Every row comes from one small tree of marks. Brackets hold a mark, then the marks that hang from it, in alphabetical order. Every link used is in the known rows. Which tree was each row made from?
Known rows:
[M [P [C G] V] Z]: [-0.25 -4.22  3.68 -0.80 -0.71  2.74 -0.51  1.01 -4.34 -1.00 -0.59  7.87
  2.51 -2.52  0.45 -0.48 -3.12 -0.37 -1.64  1.06  2.08 -3.78]
[C Z]: [-1.17 -2.14 -4.34  0.14  1.19  2.29 -3.50  3.06  1.69  1.72 -3.55 -3.87
  1.11 -1.25 -3.14  1.44  0.55  3.79 -1.05 -1.86  3.38 -1.71]
[S [M [P C] Z]]: [ 4.09 -2.92  1.31  1.30 -0.51  4.79 -1.72  1.12 -5.67  0.04 -0.75  4.03
  1.35 -4.90  1.07 -2.51 -2.78 -2.25 -1.93 -1.60  4.41 -6.81]
[M [P C]]: [ 1.15 -4.85 -0.61 -1.54 -1.68  4.09 -3.24  0.79 -0.76 -1.16 -3.35  3.61
  1.40 -2.49  0.39  2.03 -1.95  0.39  0.71 -1.69  5.56 -3.40]
[Z [C F G K P] M]: [-2.41  2.92 -3.20 -2.46 -3.00 -0.70  1.75  1.69  1.39 -0.90  2.69 -5.68
 -1.51 -0.77 -1.27 -1.19 -2.21 -1.51  1.41  0.29 -3.23  3.50]
[M [P [C K] V] Z]: [ 3.00 -1.96  2.27  0.13 -0.10  3.34 -1.25 -0.43 -3.89 -1.68 -1.30  8.29
  1.42 -2.40  1.72 -1.99 -0.70 -1.87 -0.06 -0.70  1.93 -2.72]
[A [C [G D] P Z] V]: [-2.99  3.26  0.19  0.27  0.43  2.84 -0.63  0.74  3.15 -0.03 -3.85  5.72
 -5.18  1.37  2.49  3.21  2.18  0.11  1.69 -3.82  3.71  2.70]
[C F [G D] K [P V] [Z M]]: [-1.39  3.76  0.64  1.12  0.27 -3.85  3.50  0.37  1.83 -0.27  1.96 -1.24
 -1.29  3.67 -0.68 -3.03  2.91  0.22  0.42  1.76 -3.20  3.25]
[A C]: [ 1.25 -3.21 -3.01 -2.29 -0.12  6.05 -3.13 -0.12  1.56  0.98 -5.79  0.55
 -0.43 -2.16 -0.70  2.26  0.35  4.09  2.81 -4.63  6.18 -1.02]
[S [C F K Z]]: [ 1.62  0.77 -2.94  1.06  3.60 -2.61 -1.85 -1.43  1.84  0.04  0.14 -4.94
 -0.67  1.25  1.26  2.29  0.88  0.74  0.77 -0.81 -2.22  1.14]
[A [C F G K P [Z M]] V]: [-0.07  7.97 -1.48 -0.19 -2.43  1.42  1.96 -2.17  2.78 -1.47 -0.04  1.62
 -4.61 -1.86  2.45  1.43  1.95 -1.59  3.51 -1.51 -2.66  5.73]
[D G]: [-4.77 -3.30 -3.01 -1.36  1.98  1.19 -3.35  1.90  2.49 -1.48 -3.20 -1.35
 -1.68 -2.88 -3.84  1.64 -1.04  7.06  0.23 -2.87  5.86 -2.14]
[C [G D] K [P V] Z]: [-4.25  1.81 -0.07  1.84  1.79 -3.05  0.64  0.98  3.27 -0.64 -0.63  1.14
 -3.15  4.52 -0.11 -0.48  3.05  0.85 -0.27  0.60 -0.28  2.32]
[S [C F G K] [M [P V] Z]]: [ 2.66  1.33  3.77  3.01  1.38 -1.75  1.47 -4.10 -4.91  0.35  3.05  3.38
  0.25 -2.09  2.60 -3.35 -1.07 -1.57 -0.26  0.64 -3.29 -2.15]
[A [C K] V]: [ 1.62  1.84 -2.42 -0.74  0.28  7.34 -3.34 -2.80  2.45 -0.50 -6.38  4.08
 -3.26 -3.18  2.79  1.44  2.48  4.13  4.62 -6.84  5.17  1.73]
[S [C [Z [M P]]]]: [ 0.62  0.14  0.04 -0.69 -2.15  3.61 -2.45  1.74 -1.84  2.64 -0.07 -0.67
  2.39 -3.85 -3.96 -0.19 -2.46 -3.52 -0.32  0.22  1.63 -4.71]
[K [C F [G D] [P V] [Z M]]]: [-0.84  0.32  3.67  0.26 -0.18 -2.04  4.00 -0.31 -0.04  2.23  2.32 -2.78
  1.63  4.12 -2.82  0.49  1.44 -1.24 -3.15  4.07 -1.30 -0.33]
[M [P [C G K Z] V]]: [-0.62 -0.59  2.51  0.46 -0.48 -1.13 -1.26 -0.81  0.62 -1.24  0.16  4.35
  0.20  0.72  1.79  2.06  0.05 -2.31 -0.14  2.13 -1.12  0.54]
[S C [M [P V]]]: [ 2.54 -2.68  2.96  0.64 -1.61  3.78  0.05 -3.70 -2.53  5.38 -0.96  1.08
  1.20 -2.73 -1.78 -2.27 -0.03  0.36  0.00 -0.78  5.21 -7.42]
[S C]: [-0.69 -4.12 -2.21 -1.26  1.12  3.49 -2.78 -0.21  0.48  1.92 -2.73 -3.29
  0.49 -1.28 -1.85  1.27 -1.64  3.75  0.20 -2.08  4.78 -4.57]
[C F [G D] K [P V] Z]: [-2.28  2.25 -0.49  2.09  2.43 -5.84  2.23 -0.22  3.38 -1.30  0.44  0.08
 -2.75  5.55  1.68 -0.04  3.99  1.52  0.41  0.78 -2.71  4.61]
[S [C K] [M P]]: [ 2.25  0.24 -0.43  2.08 -0.19  2.18 -2.76 -3.10 -1.36  0.69 -1.07  0.10
 -1.34 -3.29  0.93 -1.24 -0.79 -1.48  0.98 -2.17  2.49 -4.36]

Write each row's tree:
[ 0.93 -1.63  0.64  1.28 -0.53 -1.18 -0.41 -2.97 -1.72  0.82  1.06 -1.58
  0.33 -2.26  1.38  0.65 -2.36  0.56  0.13 -0.19  0.06 -2.83]  [S [C F G] [M P]]
[-1.88 -1.14  2.58  1.39  1.97 -4.12  2.72 -0.90  1.38  1.21  0.75 -1.20
  0.27  6.03 -0.49  3.42  2.54  0.17 -3.25  3.01 -0.89  1.13]  [K [C F [G D] [P V] Z]]
[ 1.80  0.57  2.46 -0.86  0.26 -1.73  2.39 -1.49  0.88  0.33  2.98 -3.06
  1.41  1.61  0.68 -1.23  0.37  0.31  0.16  3.25 -3.57  1.24]  [P [C F G K [Z M]] V]
[-1.85  1.89 -2.93  1.18 -0.40 -0.36  0.62 -0.01  3.06  1.20 -1.32 -0.93
 -2.37  1.08 -2.08 -0.04  3.39  0.50  0.04  0.66  0.94  0.59]  [C K [P V] Z]
[ 0.35  0.34  3.07 -0.31  1.90 -1.71 -0.69  2.35 -3.89 -1.26  0.82  6.42
  1.71  1.49  2.38 -2.98 -0.55 -1.74  0.27 -2.74 -2.65  3.21]  [M [P V] [Z [C F [G D] K]]]
[ 3.83 -1.40  0.56  0.12  2.28 -1.74  0.91 -2.29  1.74  0.76  0.25 -1.80
  0.61  2.76  2.09  1.08  3.02  1.49  0.51  0.80 -0.81  1.13]  [P [C F K Z] V]
[ 0.75  0.22 -0.52  0.84  0.68 -4.13 -1.90 -0.28  0.99 -4.46  0.84  1.81
 -0.34  0.53  4.29  3.86 -0.82 -2.44  0.61  1.01 -3.94  3.67]  [M [P [C F G K Z]]]
[-2.73 -1.91  0.53 -3.44 -0.41  3.74 -2.00  5.25 -0.73  2.16 -0.76 -3.85
  1.93  0.22 -3.40 -3.15 -3.06  1.67 -0.31 -2.69  3.17 -1.57]  [Z [C [G D]] M]
[ 4.55 -4.18  2.63 -0.70 -0.37  2.00  0.85 -0.46 -4.78 -0.34 -0.54  6.89
  3.54 -1.92  1.55 -0.87 -0.64  0.04 -0.45 -0.24  1.96 -2.75]  [M [P [C F] V] Z]
[-1.84  4.03 -1.35  0.48 -1.81 -2.97  3.81 -0.65  2.15  0.17  2.44 -3.25
 -0.98  0.67 -2.13 -1.65  1.79  0.24  0.40  3.36 -4.27  3.03]  [C F G K [P V] [Z M]]
[-2.16  1.88 -0.86 -0.76  0.18 -2.02  2.76  1.05 -1.28 -0.50  2.70  0.17
 -1.32  0.78  0.39 -1.63 -0.60 -1.20 -0.38  0.52 -3.76  3.28]  [M [Z [C F G K [P V]]]]
[-2.54  0.86 -5.02 -1.64 -1.40  2.00 -1.23  2.20  2.27  0.00 -1.14 -3.19
 -2.93 -0.44 -1.42  0.34 -0.52 -1.01  1.04 -2.30  2.08  1.19]  [Z [C K P]]
[-4.72  2.38 -2.95  2.28  2.41 -3.24 -1.75  2.76  3.63 -3.05 -1.23 -0.36
 -4.11  3.46  0.81  0.93  1.39  0.00 -0.26 -0.69 -0.74  3.10]  [C [G D] K P Z]
[ 0.01  2.97  0.45  1.09 -0.06 -1.94  4.18 -0.36 -2.62  1.74  4.30 -2.44
 -2.05 -0.07  0.59 -4.11 -0.27 -2.02 -1.17  0.57 -3.19  0.83]  [S [M [Z [C F G K [P V]]]]]
[ 4.08  0.59 -1.19 -0.63  0.61  0.22 -0.04  0.15  0.72 -0.81  1.31 -4.70
  1.01 -0.08  0.75 -0.58  0.30 -0.77  0.61  0.60 -1.73  0.52]  [P [C F K [Z M]]]
[ 0.51  2.65  1.00  3.74  4.16 -3.84  2.01 -1.34 -2.29 -2.44  3.36 -0.15
 -4.46  1.98  4.23 -3.18 -0.80 -1.90 -0.85 -0.51 -2.64 -0.85]  [S [C F [G D] K P] [M Z]]
[-3.57  0.80 -4.07  1.26  2.17 -1.17 -3.81  2.12  2.90 -1.86 -1.86 -3.50
 -1.09 -0.03 -0.66  1.66  0.01  2.90 -0.49 -0.59 -1.37  2.17]  [C G K Z]
[-0.03 -4.93 -1.08 -1.71  0.88 -0.67 -0.48 -0.28  1.10 -2.03 -0.63 -2.82
  0.69  0.76  2.35  2.85 -2.01  4.70  0.11  0.14  1.07  0.07]  [P [C F G]]
[-1.37  3.90  1.14  0.19 -0.90 -3.68  4.35 -2.68  1.49  1.34  4.58 -3.63
 -1.61  1.55 -1.13 -0.73  0.34 -2.47  0.34  4.36 -4.96  1.11]  [S [C F G K [P V] [Z M]]]
[ 1.67 -0.81 -0.03  0.77  1.17 -1.56 -1.85  0.30 -3.07 -6.26  0.60  5.66
  0.40 -1.97  4.88  0.95 -3.04 -1.68  0.13 -0.23 -3.27  1.75]  [M [P [C F G K]] Z]
[-1.22 -0.69  3.70 -0.52 -2.93  2.64 -0.38  0.07 -2.20  3.01  0.23  0.50
  4.92 -2.10 -5.33  1.21 -1.36 -2.49 -3.40  3.79 -0.02 -3.15]  [K [C G [Z [M [P V]]]]]
[ 2.21  0.42  4.58 -0.23  2.35 -2.54  2.20 -0.71  0.61 -0.03  2.52 -1.00
  1.07  4.41  2.14 -2.54  1.56  0.17  0.20  1.72 -2.58  1.47]  [P [C F [G D] K [Z M]] V]
[-2.78  1.87 -3.67 -0.23 -2.33 -1.64  1.93  2.56  1.70 -0.31  1.49 -5.25
 -0.38 -1.05 -3.27  0.35 -0.84  0.71 -0.84  2.33 -2.23  1.37]  [C F G P [Z M]]
[-2.80 -1.00 -0.58 -3.75 -4.72  4.39 -2.56  4.49 -1.93  1.44 -0.43 -0.87
  2.97 -4.53 -4.28 -1.25 -4.86 -1.51  0.04 -1.23  1.64 -1.53]  [Z [C G] [M P]]
[ 4.20 -0.61  1.43  0.42 -0.01 -1.98  0.17 -2.23  0.29 -0.40  0.07  3.41
  1.28  1.12  2.65  1.62  2.37 -2.03  1.18  0.67 -1.24  1.43]  [M [P [C F K Z] V]]
[ 3.68 -0.91  2.67 -0.30 -2.54  1.87  0.95 -1.36 -2.60  3.69  0.19 -0.64
  6.04 -1.61 -4.33  0.89  1.12 -2.06 -2.20  2.43 -0.19 -2.35]  [K [C F [Z [M [P V]]]]]
[ 5.17 -1.02  2.38 -1.66 -3.10  2.01  1.54 -3.04 -1.59 -0.41  0.36  3.22
  2.64 -1.71  0.97 -2.51  0.42 -0.66  2.48  0.56  0.56 -0.83]  [Z [M [P [C F K] V]]]
[ 0.64 -0.18  2.63  0.53  0.07 -1.06 -1.46  1.64 -1.97 -0.68  0.44  0.14
  4.03  0.80 -1.52  1.73 -1.16 -2.39 -2.53  1.18 -1.71  0.16]  [K [C F [G D] [Z [M P]]]]
[-3.40 -1.19 -1.79 -1.97  0.29 -2.17  0.70  3.49  1.76 -0.30  0.16 -2.72
 -1.73  3.51  0.41  1.08 -1.04  1.08  0.16 -1.93  0.82  2.93]  [Z [C F [G D] P]]
[-0.35 -0.38 -2.76  0.31 -0.86 -1.63  2.66 -0.15  2.32  2.65 -0.63 -2.39
 -0.05  1.40 -2.41  1.00  3.34  2.58 -0.37  1.09  0.94  0.61]  [C F [P V] Z]
